Each row was made from one path, in order. Every step used is in the known rows, and no mark comes twice. Write each row's path.
In the rows, zero is written as 100.
Known rows:
P/Y/H/K: |  98 | 100 | 101 | 108 | 156 | 114 |  98 | 110 |  93 | 133 | 107 | 103 |  99 |  95 |  95 | 108 | 106 |  83 | 101 |  81 | 100 |  95 |  95 |
H/K/R/Y/Q: | 102 |  97 |  97 | 116 | 101 | 119 | 100 |  82 | 115 |  82 | 100 | 111 | 111 | 134 |  89 |  90 | 100 | 110 | 105 |  92 | 104 | 124 | 101 |
V/K/H/Y: | 105 |  89 | 101 |  89 |  77 |  87 | 100 | 105 |  99 |  76 |  95 | 108 | 101 | 106 | 103 | 104 |  95 | 109 |  96 | 116 |  99 |  89 | 109 |
T/R: |  98 | 101 |  97 | 106 |  69 |  82 | 110 |  93 | 112 | 102 | 105 |  97 |  95 |  92 | 105 |  86 |  90 | 109 | 107 |  95 |  97 | 105 |  88 |
K/R/W: | 112 | 113 | 101 |  98 |  40 |  99 | 104 | 107 |  92 |  67 | 112 | 103 |  92 | 101 |  92 | 103 |  87 |  89 |  93 | 109 | 106 | 104 |  94 |
T/R/Y/H/K/V: | 105 | 112 | 106 | 122 | 116 | 116 | 104 |  92 | 103 | 117 | 119 |  87 | 108 | 150 |  96 |  88 | 103 | 116 |  84 | 110 |  87 | 121 |  92 |
T/R/K: | 102 |  91 | 100 | 100 |  89 |  90 | 117 | 103 | 107 | 116 | 101 |  95 | 107 |  92 | 108 | 102 |  83 |  95 | 111 |  86 |  96 |  98 |  96 |
Q/Y/H/K/V: | 108 | 115 | 103 | 111 | 127 | 127 |  97 | 105 | 110 | 145 | 113 |  99 |  99 | 121 |  91 | 102 | 110 | 103 |  84 |  91 |  97 | 121 |  94 |
Y/R: |  88 | 101 |  93 |  96 | 100 |  86 |  92 |  88 | 104 | 103 |  96 |  96 |  94 |  91 | 101 |  88 | 103 |  92 | 111 |  98 | 102 | 102 |  95 |
P/Y/H: |  96 | 111 |  98 | 102 | 117 | 103 |  94 | 117 |  84 | 123 |  99 | 100 |  89 |  69 |  98 | 112 | 112 |  83 |  96 |  89 | 104 |  80 |  91 |
P/Y/Q: |  92 | 101 |  91 | 114 |  96 |  96 |  97 |  97 | 101 |  87 |  90 | 108 |  97 |  77 |  98 |  92 | 110 |  82 | 108 |  82 | 113 |  90 |  98 |
R/Y/H: | 104 | 111 | 100 |  96 |  88 | 112 |  95 | 121 |  98 | 122 |  99 | 112 |  90 |  80 |  97 | 110 | 108 |  98 |  91 |  81 |  99 |  90 |  89 |
H/Y/R/K: |  93 |  90 |  96 |  91 | 119 |  92 |  96 |  92 | 101 |  83 |  91 |  84 | 111 |  98 | 108 |  93 |  94 | 102 | 106 |  94 | 101 | 100 | 113 |
W/R/Y: |  86 | 105 |  98 | 103 |  90 | 101 | 108 | 106 | 108 | 102 |  98 | 108 | 102 |  92 | 100 |  86 | 105 | 125 | 105 |  88 |  99 | 107 |  95 |
W/R/K/V: |  95 | 100 |  98 | 104 |  94 |  99 | 115 | 107 |  99 | 118 | 103 |  78 | 113 | 123 | 104 | 100 | 102 | 108 | 113 | 109 | 100 | 109 |  99 |
V/K/H: | 106 |  90 | 102 |  88 |  77 |  88 | 103 | 113 |  97 | 107 |  98 | 118 |  94 | 101 | 100 | 116 |  97 |  87 | 106 | 110 | 100 |  86 | 100 |
V/K/R: |  99 |  94 |  97 |  90 |  71 |  90 | 105 | 106 |  99 | 105 |  95 | 103 | 102 | 113 |  96 | 114 |  92 | 104 | 110 | 100 | 102 | 102 |  96 |
K/H/Y: | 107 | 104 |  98 |  96 |  68 |  94 |  99 | 100 | 104 |  67 | 100 |  99 |  91 |  94 | 101 |  90 |  95 | 117 |  91 | 118 | 102 |  92 | 103 |
R/Y: |  96 | 109 |  96 | 100 |  68 | 108 | 108 | 118 | 113 | 103 |  98 | 112 |  94 |  86 |  96 |  88 |  96 | 111 |  98 |  71 | 102 |  97 |  91 |
V/K/R/Y: |  96 | 101 | 101 |  93 |  69 | 104 | 107 | 113 | 101 | 101 |  93 | 110 | 104 | 118 |  93 | 107 |  94 | 117 |  98 |  94 |  99 | 100 |  99 |
T/R/K/H/Y: | 110 |  92 | 106 |  99 |  92 |  88 | 111 |  92 |  98 |  74 | 102 |  87 | 106 | 103 | 110 |  98 |  83 | 115 |  92 | 123 |  94 |  93 | 109 |
P/Y/H/K/R: |  99 | 106 | 103 | 110 | 152 | 115 |  98 | 100 |  83 | 119 | 108 |  90 | 102 | 114 |  90 | 114 | 105 |  98 |  96 | 106 | 101 | 102 |  95 |

Write each row's path:
| 106 | 101 | 102 | 104 | 128 | 123 |  99 | 114 | 108 | 131 | 109 | 115 | 101 | 105 |  94 | 105 | 103 |  97 |  97 |  74 |  95 | 106 |  93 |
R/Y/H/K
|  95 |  88 | 102 |  89 | 110 |  77 |  86 |  82 |  90 |  69 |  92 |  98 | 102 | 114 | 105 |  98 | 103 | 103 |  98 | 134 |  97 |  93 | 116 |
V/K/H/Y/R
| 113 |  84 | 103 | 109 |  92 |  86 | 101 |  73 | 100 |  53 |  93 |  93 | 111 | 107 | 111 |  99 |  95 | 100 |  98 | 126 | 100 |  97 | 112 |
T/R/K/H/Y/Q
|  86 | 108 |  98 |  97 | 112 |  99 |  91 |  87 | 110 | 116 |  94 | 107 |  90 |  74 |  99 |  86 | 104 | 102 |  97 |  84 | 101 | 109 | 100 |
Q/Y/R
| 114 |  86 |  99 |  98 |  88 |  97 |  97 |  92 | 100 |  60 |  89 | 102 | 108 |  98 | 105 | 108 |  99 |  90 | 102 | 112 | 107 |  91 | 114 |
R/K/H/Y/Q
|  92 |  90 |  97 |  90 | 118 |  93 |  99 |  99 |  99 | 115 |  94 |  93 | 104 |  90 | 105 | 103 |  96 |  80 | 117 |  88 | 101 |  97 | 104 |
Y/R/K
|  87 | 100 |  93 |  97 | 100 |  85 |  89 |  81 | 105 |  71 |  92 |  87 | 100 |  97 | 104 |  76 |  99 | 114 | 103 | 102 | 102 | 107 | 106 |
H/Y/R
| 105 | 112 | 102 |  95 | 101 | 112 |  92 | 115 | 104 | 142 |  98 | 114 |  85 |  57 |  98 | 115 | 110 |  95 |  88 |  76 | 101 |  97 |  91 |
Q/Y/H
|  91 |  97 | 101 |  91 | 133 | 105 |  98 | 100 | 107 | 133 |  92 | 103 | 100 |  74 | 102 | 102 | 100 |  89 | 101 |  75 | 100 | 102 | 108 |
Q/Y/R/K
| 102 |  89 | 105 |  93 | 111 |  94 | 110 | 107 |  91 | 110 | 101 |  99 | 103 |  92 | 107 | 115 |  99 |  97 | 113 | 121 |  98 |  91 | 102 |
W/R/K/H
| 102 | 105 |  99 |  95 |  81 |  88 |  92 |  95 |  94 |  73 | 110 | 104 |  92 |  92 | 100 |  90 |  96 |  68 | 100 | 100 | 103 | 102 | 100 |
Y/R/W
| 100 |  91 | 103 |  90 | 121 |  93 |  97 |  95 |  90 | 103 |  98 |  94 |  96 |  96 | 104 | 112 |  98 |  77 | 107 | 122 |  99 |  89 | 106 |
Y/R/K/H
| 111 |  94 | 102 |  90 |  88 | 101 | 106 | 112 |  99 |  79 |  97 |  96 | 103 |  95 | 105 | 107 |  88 | 105 |  95 | 109 | 101 |  87 | 109 |
R/K/H/Y
| 107 | 113 | 102 | 111 | 112 | 127 | 100 | 109 | 105 | 126 | 114 |  97 | 104 | 142 |  91 |  97 | 107 | 105 |  88 |  95 |  95 | 114 |  93 |
R/Y/H/K/V
|  77 | 106 |  95 | 105 | 130 |  89 |  93 |  92 |  92 |  98 |  96 |  91 |  94 |  87 | 100 |  84 | 107 |  91 | 104 |  97 | 105 |  90 | 100 |
P/Y/R
| 108 | 106 | 105 |  95 |  84 |  86 |  86 |  82 |  86 |  30 | 109 |  97 |  92 | 105 | 101 |  86 |  97 |  89 |  81 | 139 | 101 |  96 | 112 |
K/H/Y/R/W
| 111 |  93 | 103 |  90 |  88 | 104 | 109 | 119 |  99 | 112 | 101 | 106 |  95 |  89 | 102 | 119 |  91 |  83 | 105 | 105 | 101 |  83 | 100 |
R/K/H
|  96 |  96 | 104 | 107 | 150 | 118 |  99 | 103 | 101 | 130 | 108 | 107 | 110 | 108 |  98 | 103 | 112 | 112 | 104 |  90 |  92 | 114 |  95 |
W/R/Y/H/K
| 104 | 118 | 103 |  98 |  81 | 113 |  94 | 109 |  89 | 107 |  99 |  98 |  90 |  98 |  91 | 114 | 106 | 115 |  85 | 107 |  99 |  98 |  88 |
K/R/Y/H
|  92 | 109 | 100 | 100 | 115 | 111 |  99 |  95 | 103 | 125 |  98 |  85 | 103 | 109 |  99 |  95 | 104 |  98 |  92 |  96 | 100 | 110 | 108 |
Q/Y/R/K/V
| 102 | 109 | 105 | 106 |  91 |  99 | 100 | 101 |  98 | 114 | 103 | 101 |  93 |  90 | 102 | 100 | 103 | 108 |  88 |  95 |  91 |  98 |  88 |
T/R/Y/H
|  90 |  96 |  94 | 112 |  88 |  98 |  99 |  87 | 108 |  84 |  91 | 112 | 107 |  96 | 101 |  86 | 116 | 109 | 113 |  91 | 105 | 110 |  99 |
W/R/Y/Q
| 102 |  99 |  96 | 105 |  99 | 109 | 107 |  96 | 113 | 103 | 108 |  96 | 105 | 127 |  92 |  96 |  88 | 112 | 111 |  98 | 101 | 120 |  93 |
H/K/R
| 104 |  81 | 101 | 102 | 109 |  90 |  97 |  81 |  94 |  60 |  89 |  95 | 116 | 105 | 110 | 106 | 107 | 104 | 110 | 128 | 104 |  99 | 116 |
W/R/K/H/Y/Q
